What can hang from each mark
Y: L N
R: P
J: R
Z: L
U: Z
N: Y
A: P
P: A L R
L: P Y Z

Each row was made from one small tree. The marks that hang from a mark follow it in brackets, in alphabetical order. Every link used is in the known rows. Write each row's tree.
Known rows
P[A L R]: [ 1.31 -2.78  1.33 -1.32 -3.21 -1.28 -1.49  0.28 -2.26 -0.12  0.00  1.17
 -0.15  1.44 -0.05  0.28 -0.63  0.88  0.86  0.81 -3.30  0.40  1.47]
A[P[L[Y Z] R]]: [-0.48 -0.64  2.51 -0.80 -5.50  0.93  0.24 -0.18  0.73  0.41 -0.08 -4.28
  0.30  1.39  0.21 -0.84 -0.02  0.91 -0.55  0.49 -2.78  1.08  0.95]
Y[L[P[A] Z]]: [-0.72 -0.80  1.44 -2.03 -3.27 -2.00  3.58  0.37  0.20  0.66  0.08  0.07
  0.96  0.64 -0.12  1.09 -0.50 -1.57  1.46  1.33 -1.11  0.64  1.84]
U[Z[L[Y]]]: [-1.52 -0.48  2.15 -1.14 -3.84 -0.44  3.32 -0.59 -0.74  0.52 -1.02 -3.63
  0.40  0.76 -0.01 -1.05  3.05  0.93  0.18  0.64  0.41 -2.54  1.52]
R[P[A L[Z]]]: [ 1.61 -3.39  1.00 -1.60 -3.60 -1.67  0.53  0.50  0.66  0.20 -0.18  0.73
  0.64  1.11  0.51 -0.07 -0.79  3.58  0.08  0.05 -3.65 -0.41  1.99]
J[R[P[A L[Y]]]]: [ 1.39 -3.14  1.14 -1.25 -3.67 -1.93 -1.19 -0.28  1.40  1.41 -0.17 -3.32
  0.62  0.50 -0.10 -0.27 -1.60  0.64  1.10  0.67 -2.54 -2.18  1.96]
N[Y]: [-2.75 -2.83  0.73 -1.70 -3.31 -1.95  1.98  0.56 -1.16  1.41 -0.72 -0.50
  0.37 -0.59  0.21 -0.23  1.49  2.03  0.74 -0.79 -0.64 -1.96  1.02]
L[P[A]]: [-1.41 -4.33  0.54 -2.25 -3.38 -3.27  1.01  0.97  0.79  1.41 -0.28  0.61
 -0.01  0.37  0.13  0.27 -1.69 -0.82  1.23  1.55 -0.80  0.54  1.85]
P[A L[Y Z] R]: [ 3.05  0.25  2.10 -1.36 -4.40 -0.27 -1.19  0.48 -1.89  0.00 -0.09 -2.84
  0.55  2.30 -0.58  0.23 -0.75  0.90  1.62  0.58 -2.92  1.13  1.31]
Z[L[P[A]]]: [ 0.57 -4.01  1.51 -1.44 -3.22 -3.75  1.72  0.24  0.44  0.58 -0.23  2.56
  0.14 -0.11  0.37 -1.30  1.21 -1.44  0.11  0.86 -0.69  0.63  1.49]
J[R]: [-1.05 -2.74  0.85 -1.42 -3.77 -2.41  0.12 -0.48  0.96  2.39 -0.47 -2.73
  0.77 -0.28 -0.11 -0.64 -0.59 -1.59  1.30  1.15  0.01 -3.25  1.59]
Z[L]: [ 0.01 -3.30  1.54 -1.04 -3.40 -3.30  2.19 -0.36 -0.20  0.69 -0.31  1.35
  0.53 -0.26  0.58 -1.87  2.58  0.07 -0.62  0.42 -0.11 -1.25  1.11]
Y[L[P[R] Z] N]: [-1.25 -0.10  2.36 -2.68 -3.63 -2.22  5.28  0.02  0.47 -0.12  0.88 -2.28
  1.10  0.95 -0.12  1.93  1.63 -3.30  0.68  1.74 -0.11  0.61  2.39]
N[Y[L]]: [-2.83 -1.95  1.11 -1.56 -2.73 -1.82  3.19  0.21 -1.62  0.83 -0.30 -0.33
  0.49 -0.59  0.13  0.60  1.84  1.49  0.85 -0.64 -1.16 -1.65  1.09]
P[L[Z]]: [ 0.12 -1.00  1.03 -1.43 -4.27 -0.60  1.74 -0.10  0.33  1.03 -0.27  2.11
  1.00  1.07 -0.14  0.48  0.90  1.25  0.06  0.17 -1.65 -0.79  1.10]
Y[L[P] N]: [-2.64 -2.46  1.49 -2.59 -2.87 -3.76  5.25 -0.13  0.43  0.05  1.02 -1.66
  0.39  0.47  0.21  2.44  1.22 -2.16  0.47  1.89  0.01 -0.35  2.10]
U[Z]: [-3.50 -1.21  1.19 -1.66 -3.63 -0.06  3.21 -0.27 -0.74  1.11 -1.17 -2.63
  0.31  0.66  0.11 -0.08  1.56  1.45  0.55  0.95  0.35 -3.37  1.79]
A[P[L[Y[N]] R]]: [-1.26 -1.99  2.32 -0.97 -5.05 -0.14  0.36 -0.29  0.35  0.10  0.30 -4.79
 -0.20  1.28  0.43 -0.26  0.22  1.02 -0.77  0.78 -2.54  0.68  1.02]
J[R[P]]: [-0.45 -3.50  1.08 -1.43 -3.69 -1.98 -0.14 -0.40  2.20  1.96 -0.35 -2.98
  0.99 -0.24  0.18 -1.08 -0.78 -0.10  0.45  0.83 -1.28 -3.03  2.19]
N[Y[L[P Z]]]: [-2.31 -0.79  1.45 -1.92 -3.26 -1.08  3.79  0.54 -0.38  0.95 -0.38  0.42
  0.92 -0.39 -0.20  0.74  1.60 -0.12  1.10 -0.59 -1.17 -0.23  1.42]
Y[L[P[A]] N]: [-1.71 -2.89  1.33 -2.64 -2.63 -4.39  4.76  0.17 -0.45 -0.21  0.97 -1.84
  0.06  0.67  0.24  2.67  0.28 -1.86  1.22  1.93 -0.42 -0.07  2.10]

Which tree is each row?
[ 1.20 -0.26  1.87 -2.75 -5.08 -3.08  2.73  1.23  1.13  0.95  0.12 -6.67
  0.84  1.88 -0.56  1.12 -1.17 -1.44  2.41  1.45  0.31  1.35  1.87]
L[P[A] Y[N] Z]
[-0.92 -1.41  2.20 -0.88 -5.13  0.81  0.46 -0.17  0.68  0.36 -0.14 -1.38
  0.23  1.02  0.45 -0.89  0.17  0.56 -0.77  0.50 -2.93  0.90  1.11]
A[P[L[Z] R]]
[-1.74 -2.32  1.57 -2.51 -4.53 -3.32  2.59  0.53  1.89  1.28  0.43 -6.36
  0.46  1.09 -0.27  1.00 -0.04 -0.97  0.74  1.77  0.78  0.26  1.81]
L[P Y[N]]
[-2.18 -1.45  1.95 -1.45 -3.55 -0.34  3.68 -0.38  0.18  0.58 -1.06 -0.06
  0.31  0.33  0.06 -0.82  2.93 -0.60 -0.11  0.83  0.13 -1.58  1.93]
U[Z[L[P]]]
[-1.38  0.08  2.08 -1.96 -3.62 -0.63  3.46  0.03  0.84  0.70  0.18 -0.18
  1.34  0.57 -0.25  0.50  0.63 -2.59  0.51  1.40 -0.95  0.81  2.09]
Y[L[P[R] Z]]
[ 0.21  1.05  2.83 -2.63 -5.58 -1.05  2.60  0.72  1.99  1.00  0.25 -7.08
  1.45  1.79 -0.75  0.28  0.52 -2.78  1.11  1.55  0.53  1.67  2.20]
L[P[R] Y[N] Z]
[-1.46 -0.62  1.88 -2.72 -3.57 -2.99  6.00  0.05  0.72  0.12  0.82 -1.80
  1.01  0.80 -0.02  2.29  1.40 -2.70  0.91  1.61  0.15  0.07  2.17]
Y[L[P Z] N]
[ 0.38 -2.72  1.31 -1.22 -3.95 -1.24 -0.59 -0.58  2.26  1.68 -0.16 -3.24
  0.96  0.30 -0.13 -0.47 -0.66  0.35  0.35  0.62 -2.07 -2.45  1.97]
J[R[P[L[Y]]]]
[ 2.04 -2.67  1.27 -1.53 -3.96 -1.52  0.27  0.49  0.70  0.23 -0.08 -1.96
  0.71  1.48  0.28 -0.07 -1.00  3.94  0.30  0.06 -3.47 -0.27  1.87]
R[P[A L[Y Z]]]
[ 0.82 -4.67  0.73 -1.52 -3.15 -2.19  0.04  0.38  0.44  0.15 -0.04  0.88
  0.22  0.87  0.66  0.05 -0.95  3.91 -0.24  0.25 -3.71 -0.76  1.97]
R[P[A L]]
[-0.10  0.37  2.11 -2.69 -5.47 -2.11  3.55  0.77  2.36  1.34  0.15 -6.53
  1.33  1.58 -0.61  0.80  0.18 -1.77  1.33  1.36  0.94  0.93  1.90]
L[P Y[N] Z]
[-2.56 -1.78  1.73 -1.84 -2.97 -1.44  2.81 -0.16  0.50  0.67  0.39 -0.09
  0.76  0.27 -0.03  0.61  0.51 -2.01  0.07  1.66 -1.06  0.33  2.03]
Y[L[P[R]]]
[ 1.66 -2.72  1.11 -1.35 -3.72 -1.57 -0.68 -0.18  1.50  1.40 -0.35 -1.50
  0.85  0.40 -0.07 -0.36 -1.43  0.14  1.14  0.51 -2.60 -2.08  2.09]
J[R[P[A L[Z]]]]
[-0.18 -2.07  1.84 -2.03 -4.23 -2.04 -0.47  0.92  0.54  1.12  0.00 -5.60
  0.25  1.34 -0.46 -0.20 -1.67 -1.07  1.48  1.75 -0.83  1.57  1.89]
L[P[A R] Y]
[-0.78 -1.38  1.88 -1.13 -5.41 -0.58  1.81 -0.11  0.96  0.46  0.09 -4.30
  0.11  1.30  0.41  0.17 -0.03  1.71 -0.24  0.49 -2.08  0.25  0.75]
A[P[L[Y[N] Z]]]
[-0.30 -1.88  1.24 -1.53 -4.14 -2.01  1.59 -0.26 -0.07  0.60  0.40 -2.63
  0.36  1.45 -0.14  1.34  1.00  1.86  0.07  0.67 -1.11 -1.10  0.98]
P[L[Y[N]]]
[ 1.10 -3.66  0.94 -1.32 -3.42 -1.91 -0.99 -0.26  1.34  1.41 -0.25 -1.45
  0.53  0.23  0.05 -0.27 -1.47  0.37  0.93  0.62 -2.65 -2.27  2.06]
J[R[P[A L]]]
[-1.74 -2.67  1.93 -0.81 -4.66  0.30  0.04 -0.29  0.43  0.34 -0.02 -1.30
 -0.19  0.78  0.59 -0.78  0.03  0.98 -1.10  0.68 -3.01  0.60  1.06]
A[P[L R]]
[ 2.60 -0.74  1.11 -1.41 -4.26 -1.78  0.14  0.56 -1.33  0.49 -0.21 -2.11
  0.38  2.01 -0.38  0.99 -1.22  2.31  2.00  0.32 -2.35  0.06  0.88]
P[A L[Y Z]]
[-1.31 -1.96  2.24 -0.74 -5.05  0.38 -0.21 -0.27  0.48  0.38  0.09 -4.15
 -0.11  1.16  0.38 -0.78 -0.12  1.31 -0.84  0.71 -2.85  0.71  0.93]
A[P[L[Y] R]]
[ 2.55 -0.77  1.70 -1.45 -3.87 -0.44 -0.84  0.46 -1.97 -0.04 -0.21  0.98
  0.46  1.75 -0.28  0.19 -0.51  0.35  1.29  0.55 -3.20  0.92  1.53]
P[A L[Z] R]
[ 1.41  0.62  2.38 -2.20 -5.17 -0.92  0.47  1.18  1.05  1.19 -0.29 -5.79
  1.14  1.82 -0.81 -0.40 -1.47 -1.83  2.08  1.39 -0.68  2.22  1.99]
L[P[A R] Y Z]
[-1.07 -3.60  1.26 -2.18 -3.47 -2.24  0.03  0.91  0.45  1.05 -0.19 -0.01
  0.10  0.56 -0.03 -0.23 -1.34 -1.79  0.95  1.73 -1.16  1.24  2.17]
L[P[A R]]
[ 0.26 -1.68  1.07 -2.40 -4.33 -2.11  1.96  1.22  1.25  1.49 -0.56  0.35
  0.86  0.85 -0.20  0.07 -1.46 -1.62  1.87  1.19 -0.62  1.20  1.95]
L[P[A] Z]
[ 1.39 -2.40  2.40 -1.28 -3.81 -2.88  0.71  0.21  0.28  0.39 -0.04 -1.79
  0.35  0.58 -0.04 -1.66  1.21 -1.59  0.25  1.01 -0.71  1.36  1.53]
Z[L[P[A R] Y]]
[ 0.45 -2.00  2.62 -1.26 -4.09 -2.18  1.25 -0.10  1.12  0.63 -0.01 -1.66
  0.68  0.37 -0.05 -1.89  2.11 -1.84 -0.54  0.98 -0.24  1.08  1.54]
Z[L[P[R] Y]]
[ 1.19 -2.96  2.06 -1.68 -3.74 -4.41  2.26  0.25  0.35  0.22  0.23 -2.30
  0.14  0.63  0.13 -0.58  1.42 -1.32  0.55  1.02 -0.03  0.76  1.43]
Z[L[P[A] Y[N]]]
[-1.49 -1.51  2.10 -1.96 -4.63 -1.10  0.32  0.48  1.79  1.51  0.03 -5.43
  0.76  1.06 -0.50 -0.54 -0.40 -1.42  0.35  1.70 -0.21  1.13  1.93]
L[P[R] Y]
[ 0.36 -2.63  2.23 -1.63 -4.02 -3.73  2.88 -0.07  1.21  0.48  0.27 -2.14
  0.48  0.40  0.09 -0.83  2.40 -1.59 -0.27  0.98  0.36  0.43  1.44]
Z[L[P Y[N]]]
[-0.78 -0.38  2.04 -2.31 -4.82 -0.12  1.84  0.75  2.13  1.51 -0.42 -0.06
  1.46  0.73 -0.41 -0.81  0.20 -2.96  0.51  1.26 -0.40  1.52  2.26]
L[P[R] Z]
[-0.46 -0.28  1.91 -2.01 -3.35 -1.37  2.93  0.35 -0.03  0.41  0.14 -0.34
  1.03  0.80 -0.25  0.72 -0.30 -2.25  1.27  1.43 -1.41  1.11  2.06]
Y[L[P[A R] Z]]
